Known rows, with every step that occurs
zinom/favud/giga: [ -5.9   2.2   2.6  19.4  -0.9  23.8 -15.6 -19.4 -10.2 -14.7   7.2  13.7
 -14.9  16.3 -14.8   2.6  -7.9  17.4 -15.2  -0.2  -6.0]
favud/giga: [ -2.8  -1.8 -17.8  23.6  -4.2  26.7 -16.9 -23.5 -24.2 -13.1  -2.3  -4.6
   9.1   9.9  -9.9   6.2   8.2  11.3 -11.1 -25.2   1.4]
zinom/favud: [  0.1   5.1   1.4  -3.4  -5.9  14.5 -15.2 -26.2   0.8 -17.8   1.7  22.5
  -5.5  18.9 -12.8 -16.1   5.5  13.5  -9.8   1.5   3.0]
zinom/favud/narem: [ -3.8  22.7  -4.9  -3.6  -2.5  14.0  -3.7 -31.6 -14.7 -38.4  -3.7  14.5
 -26.4  33.2 -15.7 -12.0  -5.4   8.8 -10.6 -12.2  -0.1]
zinom/gatap/favud/narem: [  3.5  26.8  10.7   5.2  -7.5  45.8 -17.6  -7.8 -13.0 -36.3   5.1 -12.7
  -4.0   7.5 -14.8 -13.0  -1.5   0.0   1.9 -34.8  10.3]
favud/giga/narem/zinom: [  5.4 -11.4 -37.5  15.3  12.8   1.8  13.1 -20.5 -11.4 -21.9  -7.4 -12.4
  14.1  13.2 -22.5 -19.0  -9.9   7.9 -30.9 -19.4  12.8]
favud/narem/zinom: [  8.3  11.5 -16.5  -2.2   9.9   3.9  10.9 -22.0 -23.1 -29.4 -20.8  -4.1
   9.9  19.2 -18.2 -32.1   9.9   5.6 -21.2 -22.9   8.8]
gatap/favud/narem: [  4.2  21.0 -20.0  10.3  12.7  31.3 -18.1 -16.7 -18.2 -32.7 -10.1  -2.7
   3.4  18.5 -26.8 -17.3  24.4 -10.8  -4.8 -36.5  10.6]
faliviv/giga: [ -7.7   4.7 -19.7  10.4 -10.7  -7.3 -27.9 -24.7  -4.2  -7.6 -12.2  12.6
  18.5  13.4  -7.9  10.2 -10.6  -2.7   2.0 -24.1   1.7]
faliviv/giga/narem/zinom: [ -0.3  -6.0 -36.0   1.6   2.9 -30.7   1.0 -22.5   6.1 -13.6 -14.1   3.9
  24.5  18.7 -24.0  -8.9 -23.5  -8.5 -18.5 -21.3  14.5]
giga/zinom: [  8.1  12.9 -27.8   2.2 -38.1  11.9 -25.1 -18.4  -3.0  -8.0 -23.6   0.6
   8.8  15.0  -5.0 -21.1  44.2  28.4  -2.8 -22.4  16.9]
gatap/faliviv/favud/giga: [ 25.0  -0.2 -14.6  18.9  15.3  30.6  -9.3 -14.8  -3.6  -2.0   3.4  -4.5
  -2.8   8.5  -8.7  33.6 -17.9   1.9   4.4  -5.3  -7.6]
giga/zinom/gatap/narem: [ 17.3   9.6  15.5  -9.7 -20.8  25.6 -21.6 -21.9   3.2 -22.6  -1.3  -5.1
   9.2  -0.9   3.8   5.8  -0.5  13.7   1.0 -16.3  28.3]
faliviv/giga/zinom/favud: [ -6.0  16.3  -8.1   6.0 -37.3  -8.2 -35.4  -9.3  21.5   1.5 -11.7  21.0
 -11.2  25.1 -11.7   2.8   2.2  23.6   1.0   0.1   4.9]
giga/zinom/favud/narem: [  3.1  30.7 -13.4  -4.3 -32.4  10.8 -12.3 -18.7  -1.6 -28.3 -15.3   7.8
 -31.6  36.7 -12.1 -15.7  20.6  29.4  -6.7  -7.9   9.7]
narem/zinom: [ 11.8  -6.1  -8.7   0.9   9.0   2.5  -1.2 -20.4 -11.4  -8.2 -17.9   3.7
  28.7   6.0 -14.4 -35.6  24.1   9.6 -21.5  -9.7  12.4]
gatap/narem/zinom: [ 21.7 -11.8  -1.7 -10.0  44.1   7.1   4.3 -34.9  -9.9 -22.2  -9.8   5.5
  34.4   2.6 -19.1 -15.4   4.3 -12.6 -23.6 -11.4  21.5]
giga/narem/zinom/gatap/favud: [ 13.3  -3.2  -1.0  -1.5   7.7  21.1  -1.0  -4.5   9.0 -27.9   2.7 -10.6
  20.5  -4.7 -27.3 -40.5  -4.0  -4.4 -20.3 -19.7  23.2]
narem/zinom/gatap: [  7.3   1.9  27.0  -5.4  -5.5  13.7   0.0 -10.1  -6.0 -13.1  -5.1  -4.9
  20.4  -8.1  -4.3 -37.1  -4.7  19.6 -14.6  -8.1  12.1]
giga/narem/zinom: [ 11.0  -9.1 -38.7  -9.9   5.0 -10.6   9.7 -31.2  -4.3 -23.2 -17.5  -1.7
  21.6  17.3 -21.3 -37.2   5.2  -1.2 -27.5 -21.5  20.0]
giga/narem/zinom/gatap/faliviv: [ 30.3  -3.7  -5.5 -21.4  10.9  12.5  11.5 -15.2   8.8 -24.4   4.2 -11.4
  16.3   7.0 -12.5 -12.5 -22.8   1.1  -6.9 -21.0  23.7]
favud/giga/narem/zinom/gatap/faliviv: [ 24.1  -7.5  -6.3   1.8  19.3  22.3  11.7  -6.9   1.9 -19.4  12.8 -21.6
   8.6   4.2 -13.9   8.4 -38.6   3.5 -11.9 -21.4  16.2]
favud/narem/zinom/gatap/faliviv: [ 25.8  17.9  16.9 -14.9  18.6  25.5  12.5 -10.2  -7.8 -28.6  -0.1 -13.6
   5.5   9.2  -7.4  -6.7 -16.9   5.1  -2.4 -22.8  14.7]

Rows
[ 11.2  19.4  21.2  -5.4  -3.7  10.2  21.0 -10.6  -4.8 -28.6  -5.8 -10.1
 -12.3   3.0  -7.9 -25.8 -39.0  11.5 -11.5  -0.8  -2.0] -> faliviv/favud/narem/zinom/gatap
[ 12.4  11.4 -10.4   7.8  31.2  21.6  -2.5  -8.7 -13.6 -27.2 -15.6  -5.4
  14.4  11.5 -33.5 -39.5  27.4  -7.2 -20.3 -25.2  13.7] -> gatap/favud/narem/zinom
[ 11.3   8.4  12.9  12.8 -17.4  35.5 -23.8 -14.5  -4.3 -19.7   5.4 -13.9
   1.1  -2.8   1.8  23.3 -12.1  17.7  -0.8 -16.7  20.3] -> favud/giga/zinom/gatap/narem
[  2.0  -4.4  -2.6   8.3  -7.8  14.4   9.8 -11.4  -7.4 -25.2   6.6 -17.2
   6.3   3.9 -13.8 -15.6 -33.5  14.5 -23.8 -16.5  12.0] -> favud/giga/narem/zinom/gatap
[ 16.2  20.8  16.5  -8.4  16.2   6.5   0.7  -1.8   2.7 -16.4   0.4  -8.2
   6.0  11.5 -10.2  18.4 -48.7  -2.5   6.1 -23.6   9.1] -> favud/narem/zinom/gatap/faliviv/giga
[  2.2   0.6  -1.6   7.2   5.2   0.0 -12.9   0.8  18.5 -16.6   3.9  -7.7
  19.8  -0.7 -30.8 -16.6 -34.1 -12.2 -11.3 -18.4  17.5] -> faliviv/giga/narem/zinom/gatap/favud
[ -5.3  -1.2 -27.3  13.9  -8.5  12.7  -2.5 -27.3  -3.5 -27.0   9.0   6.3
 -21.5  30.7 -21.7   5.8 -26.8   7.7 -17.6  -7.3  -0.8] -> zinom/favud/giga/narem
[  9.1  -2.2  -5.7 -13.4  -9.1   1.4  12.1 -19.6  -0.3 -29.3  -3.8  -9.7
  14.6   3.6 -11.2 -34.9 -19.7  11.0 -19.8 -19.2  20.0] -> giga/narem/zinom/gatap
[  5.1  16.7  13.7  21.7 -47.8  28.2 -16.5   0.5   6.1  -2.4  -4.5 -16.5
 -20.8  -2.9   5.3   4.5 -19.6  34.9   2.4   4.7  -1.1] -> faliviv/favud/giga/zinom/gatap
[  8.5  -2.8  15.6  -3.7  13.9   6.8  -0.1 -17.6   1.7 -11.5  -8.6  19.0
   7.4  13.3 -20.3 -40.5   7.5  17.2 -23.2  12.7   5.0] -> narem/zinom/favud
[ 13.1   0.7  25.1 -10.7   8.3  30.3 -11.5 -34.0  -7.7 -34.6   8.9  -1.0
  13.1  -4.8   0.0  10.1 -26.5  -6.6  -0.5 -20.2  16.1] -> zinom/gatap/narem
[  8.3  -6.1   2.4  11.9  -6.8   6.7  21.3  -8.9   5.3 -18.2   7.5 -17.6
  -9.0  -0.9 -14.1 -15.6 -56.6   7.5 -22.4   4.8   2.1] -> faliviv/favud/giga/narem/zinom/gatap
[ 13.0  32.1 -16.4  -1.4 -13.3   0.4 -24.9  -6.3  21.3 -11.7  -8.4   9.0
 -25.5  41.4 -17.6  34.1 -12.4  10.1  14.3 -14.8   6.6] -> gatap/faliviv/giga/zinom/favud/narem
[  2.0   7.1 -29.3  25.9 -33.5  22.5 -23.9  -9.7 -12.4  -3.9 -15.6  -9.2
   2.3  13.5  -5.1  -2.3  33.4  29.4  -6.6 -19.9  11.7] -> favud/giga/zinom
[  8.5  -8.8 -14.4 -11.4   7.4  -9.5  15.3 -25.9   8.9 -27.0  -4.7  11.3
  -0.6  25.8 -28.2 -40.7  -7.3   7.3 -31.8   3.3  15.6] -> giga/narem/zinom/favud
[ 22.7  -6.1 -42.9  -7.0  26.3 -15.7  -1.3 -18.2  14.2  -8.3  -9.0   0.2
  25.4  20.8 -25.2  12.6 -25.6 -16.3  -6.6 -24.4  17.6] -> gatap/faliviv/giga/narem/zinom
[ 31.9   4.7 -17.2  -4.6  12.3  19.4  -8.3 -25.3   5.2  -5.3  -6.1   3.2
   2.2  10.2  -8.1   9.0  -5.6  -1.7   6.9  -2.2   0.6] -> gatap/faliviv/favud
[  4.6  15.0  -6.4  -1.7 -34.9  10.4 -22.6 -17.2  10.9 -10.9 -14.5  15.8
 -10.2  23.4 -11.8 -23.6  35.0  33.3  -4.9   4.6  11.4] -> giga/zinom/favud
[ -2.6  39.8   3.6  14.9 -38.3  21.3 -35.1   9.4  10.9 -18.0  -7.3 -11.2
  -9.4  14.0 -14.6   5.6  -5.4   8.8  15.6 -34.0  14.4] -> faliviv/giga/zinom/gatap/favud/narem
[  7.5  -1.5  31.9  27.0  18.4  45.5 -15.6  10.7  -6.0  -7.2   9.6 -13.5
  19.1 -17.3 -21.3 -21.9   1.6   8.4 -20.1  -9.2   8.7] -> narem/zinom/gatap/favud/giga
[  1.9  -5.6  12.8  17.7  18.4  14.0   2.3  -7.8  -5.0  -7.1   3.2  10.8
  -3.4  11.6 -20.2 -21.1  -2.9  20.1 -30.4  14.9  -0.5] -> narem/zinom/favud/giga
[ 29.5  -1.8  29.1  11.2  22.0  29.6   7.6   2.3   6.9   2.2  11.3 -14.1
   2.3 -11.9  -7.9   7.4 -44.3  12.5  -6.8  11.9  -3.0] -> narem/zinom/gatap/faliviv/favud/giga
[ -0.8  -4.6 -48.8  17.7  -9.2  10.0  -6.4 -30.5 -17.3 -29.7  -3.7  -9.7
   2.4  20.1 -15.9   4.7 -11.4   1.8 -15.5 -35.7   9.8] -> favud/giga/narem
[ 12.6  14.1 -10.9   0.5  12.8  -3.7  23.2 -20.9 -12.4 -23.7 -20.1  -4.8
  -4.1  17.1 -20.5 -28.6 -12.2   3.5 -18.8   0.3  -1.7] -> faliviv/favud/narem/zinom
[ 29.2   1.5  23.1 -15.5  15.4  27.6   1.4  -6.6   3.1  -9.6   1.9  -6.5
  23.7  -5.3  -5.3 -12.0  -7.5  12.3  -1.4  -9.8  17.0] -> narem/zinom/gatap/faliviv
[  9.9 -13.8 -34.1  27.2  30.7  21.0  -3.4  -5.1  -5.5 -18.6  -2.5 -13.6
  19.2   8.0 -39.3 -25.3  10.5  -8.8 -30.6 -22.3  16.9] -> gatap/favud/giga/narem/zinom
[ 20.3  -9.9  21.0 -13.1  47.2   6.9   5.4 -29.5   5.0 -24.9   1.9  20.5
  10.7   8.2 -23.7 -17.4  -9.1  -4.6 -26.7  15.6  14.2] -> gatap/narem/zinom/favud
[ 30.0   7.6 -25.5  19.4  -9.5  26.5 -15.3  -3.0   8.0   7.4  -9.3 -13.7
 -11.4  11.8  -6.7  24.5   4.9  19.2   7.7   0.8   1.8] -> gatap/faliviv/favud/giga/zinom
